Each row was made from one walk, in order. Every step used is in the known rows, and no mark comes twice. Write each row's walk.
Known rows:
padu/guses/tefi/pozutes/bibider: 2.31 0.67 -1.86 -3.42 -4.81 -2.88 0.14 0.01 1.05 -0.43 0.61 -1.32 3.76
 0.87 2.07 3.33 3.76 2.02 -0.01 2.23 -1.92 -1.16
padu/guses/nabofen/refos/pozutes: 1.16 -2.36 -0.90 -2.52 0.92 -0.74 -5.49 -3.56 3.67 -0.01 -0.61 0.86 2.39
 -2.19 4.51 1.54 -0.21 3.66 -1.36 -0.03 -2.87 -0.64
tefi/guses/nabofen/refos/pozutes/bibider/padu: 0.30 0.44 -2.92 -6.27 -3.10 -4.68 -3.95 -7.27 3.12 3.17 0.81 -0.50 5.02
 0.21 3.22 2.58 2.46 2.46 2.73 -0.51 -2.16 -0.97
bibider/padu: -2.17 1.18 -1.91 -1.81 0.91 -3.21 -1.28 -2.92 -0.58 1.53 1.47 0.75 -0.26
 -0.29 1.36 1.16 2.24 -2.02 2.77 1.59 -1.69 0.04
nabofen/refos: -1.55 -2.20 -1.06 -0.37 -0.95 0.15 -3.05 -1.77 1.21 0.36 1.88 0.15 0.85
 -0.06 0.50 -0.47 -0.09 2.48 -3.52 -2.96 -1.93 -0.87
guses/tefi/pozutes/refos/nabofen: -2.77 1.04 -0.53 -1.59 -5.38 0.60 -0.80 0.92 1.53 -0.13 -0.73 -1.36
 -0.07 3.54 -5.33 -1.53 2.60 0.39 -2.40 -0.51 -3.24 -1.95
guses/tefi/pozutes/bibider/padu: -1.40 2.03 -3.40 -4.83 -4.49 -5.14 -0.52 -2.88 -0.03 2.09 1.20 -0.47
 1.55 1.38 2.18 3.08 5.45 -1.11 2.50 2.67 -2.36 -1.52
pozutes/refos/nabofen: -1.45 0.74 -0.51 -0.69 -3.28 0.79 -1.22 -0.40 1.30 0.35 -0.69 -1.59
 -0.39 2.26 -6.40 -2.30 0.61 0.12 -2.36 -1.84 -1.64 -1.12
bibider/padu/guses/nabofen/refos: 1.02 -1.40 -1.90 -3.01 3.77 -2.61 -5.73 -3.62 3.28 0.61 2.18 1.76 5.96
 -1.85 2.35 -0.09 -1.66 4.13 -3.06 -1.19 -2.11 0.15
tefi/pozutes/refos/nabofen/guses: 0.98 0.51 0.67 -0.73 -1.07 0.92 -0.66 -0.58 1.77 -0.43 -2.28 -0.91 1.31
 2.91 -3.19 -0.62 -1.66 3.98 0.07 -2.24 0.89 -1.81
nabofen/refos/pozutes/bibider/padu/guses/tefi: 1.00 0.20 -1.90 -2.27 -2.74 -2.62 -5.22 -4.09 1.96 0.03 1.33 -0.06 1.12
 -1.32 2.49 4.92 5.83 0.76 -0.83 2.43 -3.58 1.18
pozutes/bibider/padu/guses/tefi: 2.19 1.69 -1.17 -1.62 -1.25 -2.73 -2.84 -2.12 0.95 -0.17 1.32 -0.04 1.94
 -0.88 0.60 3.91 4.93 -0.27 -0.07 3.16 -1.53 2.11
nabofen/refos/pozutes/bibider/zudu: 2.34 -1.87 -3.54 -6.56 -6.15 -2.40 0.96 -2.85 -0.80 0.59 0.01 -2.41 1.31
 0.25 2.77 4.57 1.35 0.09 1.23 0.02 -1.19 -2.00
pozutes/refos/nabofen/guses/padu: 1.89 0.83 -1.92 -0.41 1.27 1.32 -4.01 -1.64 1.74 1.47 0.37 0.00 0.09
 2.50 -2.03 -0.17 -2.84 2.49 3.01 2.32 1.02 -1.18
bibider/zudu: 1.26 -0.71 -1.47 -3.90 -1.25 -0.94 2.89 0.52 -2.29 -0.65 0.47 -0.92 0.81
 0.10 0.97 2.21 -1.26 -1.49 1.83 0.89 0.21 -0.15
padu/guses/nabofen: 4.41 0.24 0.22 -2.22 5.46 -1.37 -2.69 -0.41 2.89 -0.70 -0.51 1.57 6.38
 -2.29 1.67 -0.37 -3.24 3.42 -1.03 1.23 0.97 1.42
padu/guses: 3.10 -0.50 0.06 0.46 3.86 -0.83 -1.61 -0.01 0.52 -2.09 1.68 0.54 2.50
 -2.37 1.95 1.61 -0.83 1.72 0.37 1.32 -1.95 1.62
refos/nabofen/guses/tefi/pozutes: -0.99 1.19 0.24 -1.47 -2.71 0.17 0.06 1.12 1.21 -1.17 -3.10 0.93 0.58
 3.11 0.02 0.91 1.50 2.73 0.09 0.44 -1.38 -1.13
nabofen/guses/padu: 2.67 0.36 -1.60 -0.12 3.42 0.75 -3.31 -1.41 0.90 1.33 0.85 1.06 0.23
 1.16 2.20 1.30 -3.21 2.39 4.46 3.56 2.08 -0.40
refos/pozutes/bibider/padu: -0.37 1.20 -3.40 -4.30 -3.56 -4.82 -1.79 -5.42 0.26 2.52 0.06 -0.87
 -0.26 -0.23 2.99 3.78 4.91 -1.76 4.02 2.17 -1.97 -1.25
bibider/padu/guses/nabofen: 3.21 1.01 -0.94 -3.34 6.00 -3.46 -3.37 -2.34 2.64 0.39 0.42 1.97 6.28
 -2.35 2.44 0.28 -1.93 2.02 0.62 2.24 -0.06 1.43

Which walk is each row?
1.96 0.64 0.96 0.71 0.27 0.47 -2.23 0.44 1.08 -1.67 0.48 0.41 1.15 -0.96
 -0.09 2.40 2.50 0.60 -1.68 2.33 -1.07 2.54
padu/guses/tefi
1.80 1.61 -1.58 -3.68 -6.56 -1.85 0.41 -0.64 1.48 0.02 -2.94 -1.02 2.50
 3.47 -0.94 2.12 3.08 3.11 -0.18 -0.09 -0.09 -1.96
refos/nabofen/guses/tefi/pozutes/bibider
1.20 1.63 1.72 0.74 -3.40 2.51 -2.23 -0.51 2.13 -0.22 -2.86 -0.92 -0.45
 2.55 -5.34 0.58 1.66 2.11 -2.66 -1.00 2.42 0.76
pozutes/refos/nabofen/guses/tefi
3.76 -1.42 -2.30 -4.34 -3.21 -2.57 -4.15 -4.43 3.44 0.82 -0.62 -1.12
 4.27 -1.20 3.31 2.95 1.56 3.86 -1.26 -0.29 -1.49 -1.37
padu/guses/nabofen/refos/pozutes/bibider
-1.82 -2.63 -1.07 -1.30 -2.64 0.17 -3.81 -3.35 1.78 0.40 -0.32 -0.11
 -1.85 -0.74 3.55 1.69 1.83 1.46 -0.73 -0.90 -3.52 -1.55
nabofen/refos/pozutes
-0.21 -2.09 0.06 -3.11 -1.38 0.11 -4.74 -4.45 4.42 1.01 -0.81 0.28 3.47
 -0.61 3.58 0.60 -0.91 4.53 -0.32 -2.19 -2.29 -0.77
tefi/guses/nabofen/refos/pozutes
1.79 1.10 -2.12 -0.54 2.38 0.79 -3.65 -1.51 1.34 0.88 -1.25 1.50 0.00
 2.37 -0.55 0.30 -2.92 2.65 3.79 2.65 0.63 -0.53
refos/nabofen/guses/padu
-2.29 0.48 -0.07 -1.55 -3.22 -0.52 0.61 1.80 0.32 -0.58 0.04 0.32 0.27
 1.71 2.04 1.15 2.90 0.42 0.00 2.04 -2.52 -1.28
guses/tefi/pozutes
1.86 0.68 0.96 0.31 -0.61 1.69 -1.51 -1.36 1.81 -0.08 -2.48 -1.12 0.74
 2.24 -4.85 -0.87 -1.80 3.51 -0.85 -2.67 2.40 -0.63
pozutes/refos/nabofen/guses
2.06 0.55 -3.01 -3.72 1.57 -5.44 -1.52 -2.67 0.36 -0.27 2.89 0.25 4.23
 -1.55 4.26 3.60 2.24 1.13 3.21 3.15 -4.05 -0.20
tefi/pozutes/bibider/padu/guses
2.28 -0.52 -3.43 -7.09 -5.04 -3.38 4.29 0.25 -1.97 -0.02 0.68 -2.18 3.09
 1.35 2.53 3.65 0.38 -0.13 2.68 1.27 -0.76 -2.42
tefi/pozutes/bibider/zudu
0.05 -1.77 -1.76 -3.39 1.28 -2.44 -6.31 -5.04 3.42 0.78 0.00 1.23 2.27
 -2.28 5.17 2.04 0.90 2.58 0.02 0.78 -3.82 -0.58
bibider/padu/guses/nabofen/refos/pozutes
2.00 1.27 2.07 1.09 -1.46 1.92 -1.63 -0.26 1.15 -0.32 -2.37 0.00 -0.28
 1.15 -1.27 1.95 1.34 1.96 -1.13 0.31 3.52 1.56
nabofen/guses/tefi
-2.29 1.40 -1.33 -2.43 -2.91 -1.63 -2.14 -0.74 1.55 -0.32 0.88 -0.72
 1.06 2.10 -3.51 -0.10 3.18 0.32 -0.74 0.96 -5.10 -1.11
bibider/padu/guses/tefi/pozutes/refos/nabofen
-2.65 0.51 -0.86 -1.83 -3.84 -0.05 -0.15 0.51 1.16 -0.02 -0.21 -1.28
 0.34 3.05 -4.53 -2.09 0.80 0.81 -1.30 -1.21 -3.44 -2.65
tefi/pozutes/refos/nabofen
1.82 1.32 -1.31 -2.09 -2.38 -2.67 -3.60 -3.19 1.36 -0.11 0.36 -0.26 0.64
 -1.20 2.30 5.06 5.92 -0.54 1.09 3.83 -2.52 1.66
refos/pozutes/bibider/padu/guses/tefi
1.17 1.86 1.41 0.55 -2.34 1.85 -1.75 -0.37 1.75 -0.82 -4.50 0.59 -0.65
 2.46 -3.94 0.80 1.62 2.12 -1.92 -0.92 2.01 1.36
refos/nabofen/guses/tefi
-0.02 -1.67 -1.08 -2.30 0.75 -0.44 -4.17 -2.01 3.27 1.10 0.30 0.98 4.50
 -0.46 0.47 -1.70 -2.30 4.16 -4.66 -2.81 0.06 -0.77
guses/nabofen/refos
2.07 -0.80 -3.23 -3.30 0.49 -4.54 -4.40 -5.36 1.46 0.09 2.60 0.03 2.85
 -2.39 4.63 4.43 2.87 1.57 1.60 1.70 -4.57 0.12
nabofen/refos/pozutes/bibider/padu/guses
2.32 -1.14 -2.41 -4.53 -5.19 -2.25 -3.37 -4.29 3.13 1.95 -1.49 -1.41
 2.98 -0.04 2.43 2.21 2.01 2.95 -1.43 -1.00 -0.38 -2.09
guses/nabofen/refos/pozutes/bibider
1.31 -1.29 -3.18 -5.33 1.16 -4.39 -4.83 -3.61 3.35 0.91 2.33 1.03 7.69
 -1.11 3.70 0.87 -0.67 5.17 -2.37 -0.71 -2.85 -1.45
tefi/pozutes/bibider/padu/guses/nabofen/refos
3.50 1.18 -2.26 -5.60 3.40 -5.19 -2.45 -2.38 2.69 0.65 0.58 1.21 8.00
 -1.36 3.96 1.26 -0.91 3.09 1.32 2.71 -1.03 -0.24
tefi/pozutes/bibider/padu/guses/nabofen
-1.36 0.70 -1.11 -2.24 -0.23 -2.74 -0.92 0.26 0.45 -1.11 1.77 1.21 1.73
 0.05 3.81 2.60 3.45 0.43 1.64 3.76 -4.53 -0.28
bibider/padu/guses/tefi/pozutes
0.04 0.43 -3.88 -5.90 -2.98 -5.00 -4.04 -6.48 2.21 3.19 0.07 -0.16 2.56
 -0.40 3.19 2.70 3.40 0.51 1.47 0.74 -1.78 -1.67
guses/nabofen/refos/pozutes/bibider/padu
4.41 0.90 -1.84 -5.08 2.86 -4.50 -4.04 -4.02 3.19 0.93 -0.68 0.92 6.21
 -2.28 3.95 2.11 -0.06 2.23 1.66 2.84 -0.56 0.53
refos/pozutes/bibider/padu/guses/nabofen
3.10 -0.79 -3.01 -6.40 -5.81 -2.52 2.38 -1.87 -1.40 0.37 -0.85 -2.50
 0.77 0.34 2.62 4.88 1.34 -1.18 3.02 1.48 -0.21 -1.49
refos/pozutes/bibider/zudu
2.97 0.74 -2.66 -6.89 -6.55 -2.35 3.15 -0.09 -0.96 -0.67 -2.43 -1.62
 2.91 3.14 -0.37 3.89 1.05 1.38 1.60 0.33 0.12 -1.67
refos/nabofen/guses/tefi/pozutes/bibider/zudu
